Each row was made from one walk, in order. Every step used is in the known rows, and no mark comes twice. Write each row's walk.
Known rows
kode tezavus bena fenit: |  3.31 | -1.95 |  0.95 |  1.89 | -2.05 |  3.09 | -0.19 | -3.05 | -3.08 | -2.00 | -1.82 |  1.67 |  1.69 |  2.19 |  1.72 |  1.08 | -3.32 | -0.48 | -3.53 |
tezavus piba: | -2.26 |  1.18 | -1.21 |  0.17 | -1.15 |  2.31 | -1.54 |  1.79 |  2.63 | -2.55 |  0.07 |  0.62 | -2.42 |  0.57 | -0.02 | -1.66 | -1.28 | -3.08 | -0.31 |
kode tezavus piba fenit: | -1.57 | -3.29 | -1.36 |  0.62 | -4.48 |  2.76 | -3.68 | -0.98 |  1.28 | -2.65 |  0.41 | -1.99 | -1.54 | -0.39 | -1.51 | -6.52 | -3.32 | -0.69 | -1.10 |
fenit kode tezavus piba: |  0.77 | -1.63 | -1.65 |  1.74 | -1.11 |  5.18 | -4.84 | -0.70 |  2.58 |  0.69 | -2.61 | -4.35 | -2.59 | -0.74 | -0.58 | -0.65 | -1.83 |  2.47 | -4.27 |
bena tezavus kode: |  0.70 | -0.73 |  0.76 | -0.96 | -0.52 | -1.49 |  4.04 |  0.62 |  3.56 | -2.56 | -0.52 | -0.92 | -0.57 |  0.08 | -1.10 | -1.35 |  2.04 |  1.51 | -1.63 |
piba fenit kode tezavus bena: |  1.22 | -2.80 |  0.77 |  0.13 | -3.36 |  5.40 | -2.69 | -3.90 | -4.08 |  1.71 |  2.45 | -3.06 |  1.31 |  0.58 | -0.99 | -1.06 |  0.16 |  2.08 | -5.63 |
bena tezavus piba fenit: | -2.21 | -0.94 |  0.44 | -4.44 | -3.15 |  0.48 |  1.07 | -0.02 |  4.27 | -4.88 |  1.47 | -1.49 | -1.84 | -0.04 | -1.06 | -3.22 |  0.28 | -2.93 |  5.04 |
tezavus bini: | -1.64 | -1.24 |  1.43 |  1.33 | -1.82 | -0.53 |  2.38 |  1.29 | -0.90 | -0.06 |  0.43 |  0.54 |  0.51 |  1.15 | -2.85 | -0.90 |  0.34 | -0.63 | -2.85 |
bena fenit kode: | -0.36 | -0.90 |  2.92 | -1.62 |  1.61 |  4.24 | -0.61 | -4.06 | -1.83 |  0.70 | -3.61 | -2.23 |  1.43 |  1.77 |  0.22 |  3.00 |  1.19 |  2.45 |  0.24 |
fenit piba tezavus kode: | -3.42 |  1.07 | -1.14 |  0.48 |  2.10 | -0.96 | -1.18 | -4.09 |  4.88 | -2.06 |  0.77 | -3.18 | -2.24 |  1.17 | -3.27 | -3.92 | -0.60 |  1.33 | -2.87 |
fenit piba: | -0.78 |  1.77 |  0.90 | -0.78 |  0.98 | -0.99 | -0.96 | -2.67 |  3.20 | -1.27 |  0.21 | -2.51 | -0.04 | -2.89 | -0.98 |  0.81 | -0.04 |  0.40 | -2.23 |
bena fenit bini tezavus: |  0.41 |  1.14 |  4.57 |  1.55 | -1.93 |  0.44 |  2.21 | -3.59 | -0.79 |  2.20 | -4.03 | -0.81 |  4.42 |  0.26 |  1.93 |  0.45 | -0.33 |  0.52 |  0.01 |
kode tezavus piba: |  0.37 | -1.78 | -2.55 |  2.62 | -2.16 |  2.46 | -3.23 |  0.90 |  3.11 | -1.71 | -1.94 | -1.29 | -2.65 | -0.48 | -0.23 | -2.85 | -3.61 | -0.29 | -2.85 |
bini tezavus: |  0.89 |  1.67 |  0.44 |  0.15 | -0.71 | -2.33 |  1.71 | -1.32 |  0.71 |  1.45 | -3.32 | -1.74 |  3.09 | -0.53 |  1.18 | -1.18 | -0.95 |  1.22 | -3.77 |
tezavus piba fenit kode: | -4.63 | -0.57 |  0.85 | -2.41 | -1.95 |  5.72 | -3.37 | -1.96 |  0.57 | -1.17 |  1.67 | -3.30 | -1.45 |  0.66 | -1.62 | -3.24 |  0.97 | -0.90 | -0.81 |
piba fenit kode: | -2.29 | -1.09 |  2.05 | -2.91 | -0.90 |  3.61 | -1.36 | -3.51 | -2.05 |  1.65 |  1.55 | -3.68 |  1.16 |  0.21 | -2.00 | -1.27 |  2.44 |  2.21 | -0.18 |
kode tezavus: |  2.86 | -2.52 | -1.57 |  2.45 | -1.04 |  0.18 | -1.25 | -0.78 |  0.76 |  0.99 | -1.93 | -1.66 |  0.07 | -1.08 | -0.14 | -1.23 | -2.42 |  2.90 | -2.06 |

Which walk is each row?
| -2.19 | -3.11 |  0.66 |  3.09 | -5.68 |  4.42 | -3.74 | -0.78 |  1.37 |  0.26 |  2.17 | -1.54 | -1.96 | -1.40 | -0.98 | -5.92 | -1.75 | -1.06 |  0.55 |  kode tezavus piba fenit bini
| -1.41 |  0.21 | -0.58 | -0.42 |  1.08 |  2.77 |  0.28 | -3.60 | -3.00 | -2.03 | -0.09 |  2.28 | -0.38 |  6.37 |  0.84 |  0.39 | -2.07 | -3.05 |  3.17 |  piba tezavus bena fenit
| -1.90 |  1.50 | -1.71 | -1.26 |  2.70 | -1.17 | -1.92 | -3.76 |  4.12 | -0.67 | -0.15 | -3.49 | -1.97 |  0.39 | -2.02 | -0.54 | -1.73 |  0.31 |  1.75 |  fenit piba tezavus
|  1.18 |  2.17 |  2.70 | -0.32 | -1.31 |  0.61 |  2.92 | -3.30 | -2.73 | -1.68 | -2.86 |  1.54 |  4.42 |  2.95 |  2.84 |  0.87 | -1.70 | -2.42 | -4.40 |  bini tezavus bena fenit
| -1.60 |  2.54 | -1.34 | -0.75 |  1.77 |  0.00 | -1.81 | -3.42 |  1.18 | -1.91 |  3.47 | -1.00 | -1.72 |  2.09 | -1.33 |  0.60 | -1.68 | -2.59 | -1.11 |  fenit piba tezavus bena
|  0.25 |  0.86 |  2.98 | -1.35 |  0.34 |  6.02 | -0.53 | -3.68 | -4.65 | -0.35 | -0.30 |  0.44 |  1.51 |  3.33 |  0.87 |  4.43 |  1.24 | -0.85 | -2.66 |  tezavus bena fenit kode
| -1.80 |  3.03 |  1.48 |  2.76 | -3.43 |  1.32 | -0.71 |  1.32 |  3.14 |  1.65 | -0.76 | -1.37 |  0.06 | -1.07 |  1.40 | -2.42 | -0.59 | -2.29 | -2.13 |  fenit bini tezavus piba
| -2.67 | -1.58 |  3.29 |  0.25 | -3.66 |  2.09 | -0.63 | -1.74 | -1.74 |  2.26 |  4.25 | -0.28 |  0.99 | -0.82 | -1.19 | -2.69 |  2.30 | -0.78 |  3.35 |  piba fenit bini
| -3.85 |  1.12 |  1.42 | -2.55 | -2.88 |  3.47 | -1.99 | -2.97 |  0.90 |  0.13 | -1.41 | -5.27 |  1.49 | -0.12 | -0.56 | -4.05 |  0.45 |  0.26 | -4.09 |  bini tezavus piba fenit kode
|  0.50 | -4.21 |  0.53 | -0.23 | -1.95 |  3.61 | -2.79 | -4.78 | -1.92 |  2.29 | -0.68 | -5.50 |  1.18 | -1.26 | -1.96 | -2.21 |  0.08 |  5.37 | -2.94 |  piba fenit kode tezavus
| -1.33 |  0.32 |  1.81 |  1.72 | -0.26 |  4.07 | -0.32 | -3.02 | -3.36 |  1.02 |  1.88 |  2.74 | -0.36 |  5.90 |  0.87 |  1.31 | -0.61 | -3.45 |  4.60 |  piba tezavus bena fenit bini
| -3.39 |  0.36 | -0.24 |  0.07 |  1.42 | -1.69 | -0.07 | -2.83 |  2.63 | -0.69 |  0.98 | -2.98 | -1.48 |  1.53 | -4.75 | -1.56 | -1.20 | -0.46 | -0.73 |  fenit piba tezavus bini
| -0.65 | -5.40 |  1.87 |  0.96 | -3.63 |  3.09 | -0.46 | -2.94 | -2.95 |  2.26 | -0.15 | -5.14 |  1.72 |  0.01 | -4.52 | -2.95 |  0.32 |  4.35 | -5.56 |  piba fenit kode tezavus bini
| -4.31 |  0.10 |  0.82 | -0.59 |  2.88 |  0.84 | -0.13 | -6.82 |  3.35 | -3.53 | -1.95 | -2.16 | -0.90 |  2.85 | -2.38 | -3.21 | -1.28 |  1.07 | -1.02 |  bena fenit piba tezavus kode
|  0.91 | -1.28 |  1.80 | -1.55 | -1.37 | -3.10 |  5.35 |  1.57 |  1.89 | -1.68 | -0.43 | -0.41 | -0.13 |  0.34 | -2.92 |  1.10 |  1.42 | -0.32 |  0.70 |  bena tezavus bini
|  1.58 | -3.84 |  0.05 |  3.72 | -2.68 | -0.42 |  0.93 |  0.36 | -0.52 |  0.41 | -1.42 | -1.37 |  0.52 | -0.16 | -3.00 | -1.68 | -1.92 |  2.15 | -5.24 |  kode tezavus bini
|  3.78 | -0.95 | -0.52 |  1.93 | -1.23 |  4.74 | -2.61 | -2.09 | -2.89 |  2.35 | -0.01 | -2.50 |  0.16 |  0.67 |  0.22 |  2.36 | -0.31 |  2.43 | -6.91 |  fenit kode tezavus bena
| -2.21 |  0.16 |  3.53 |  0.60 | -4.20 | -0.23 |  1.06 | -2.47 | -1.08 |  3.18 |  1.49 | -2.20 |  3.71 | -1.14 |  0.01 | -3.78 |  1.18 |  0.13 | -0.46 |  piba fenit bini tezavus
| -2.75 | -1.65 | -1.19 |  0.93 |  0.38 | -0.83 |  1.51 | -0.18 | -0.46 |  0.47 |  0.60 | -0.55 | -1.74 |  4.42 | -3.78 | -2.26 | -1.29 | -0.86 |  1.49 |  piba tezavus bini
| -2.66 | -0.55 |  2.32 | -1.84 | -4.20 |  1.96 |  0.40 |  0.69 |  3.63 | -1.96 |  3.48 | -1.30 | -1.92 | -0.89 | -1.36 | -2.21 |  1.79 | -3.19 |  6.59 |  bena tezavus piba fenit bini
|  2.88 | -2.31 | -0.67 |  1.63 | -0.04 |  3.06 | -2.78 | -2.05 | -0.22 |  3.32 | -2.92 | -4.87 |  0.05 | -1.05 | -0.54 |  1.23 | -0.44 |  5.59 | -3.77 |  fenit kode tezavus
| -3.98 | -0.22 |  1.90 | -1.14 |  1.82 | -0.45 |  1.00 | -5.47 |  1.81 | -2.75 | -1.97 | -2.02 | -0.13 |  3.45 | -3.91 | -0.62 | -2.15 | -0.70 |  0.98 |  bena fenit piba tezavus bini
| -1.69 |  2.49 | -0.44 |  0.33 | -1.85 | -0.16 | -0.45 |  0.68 |  3.22 | -1.32 | -2.94 | -1.39 |  0.30 | -0.01 |  1.31 | -3.04 | -2.28 | -2.31 | -3.44 |  bini tezavus piba
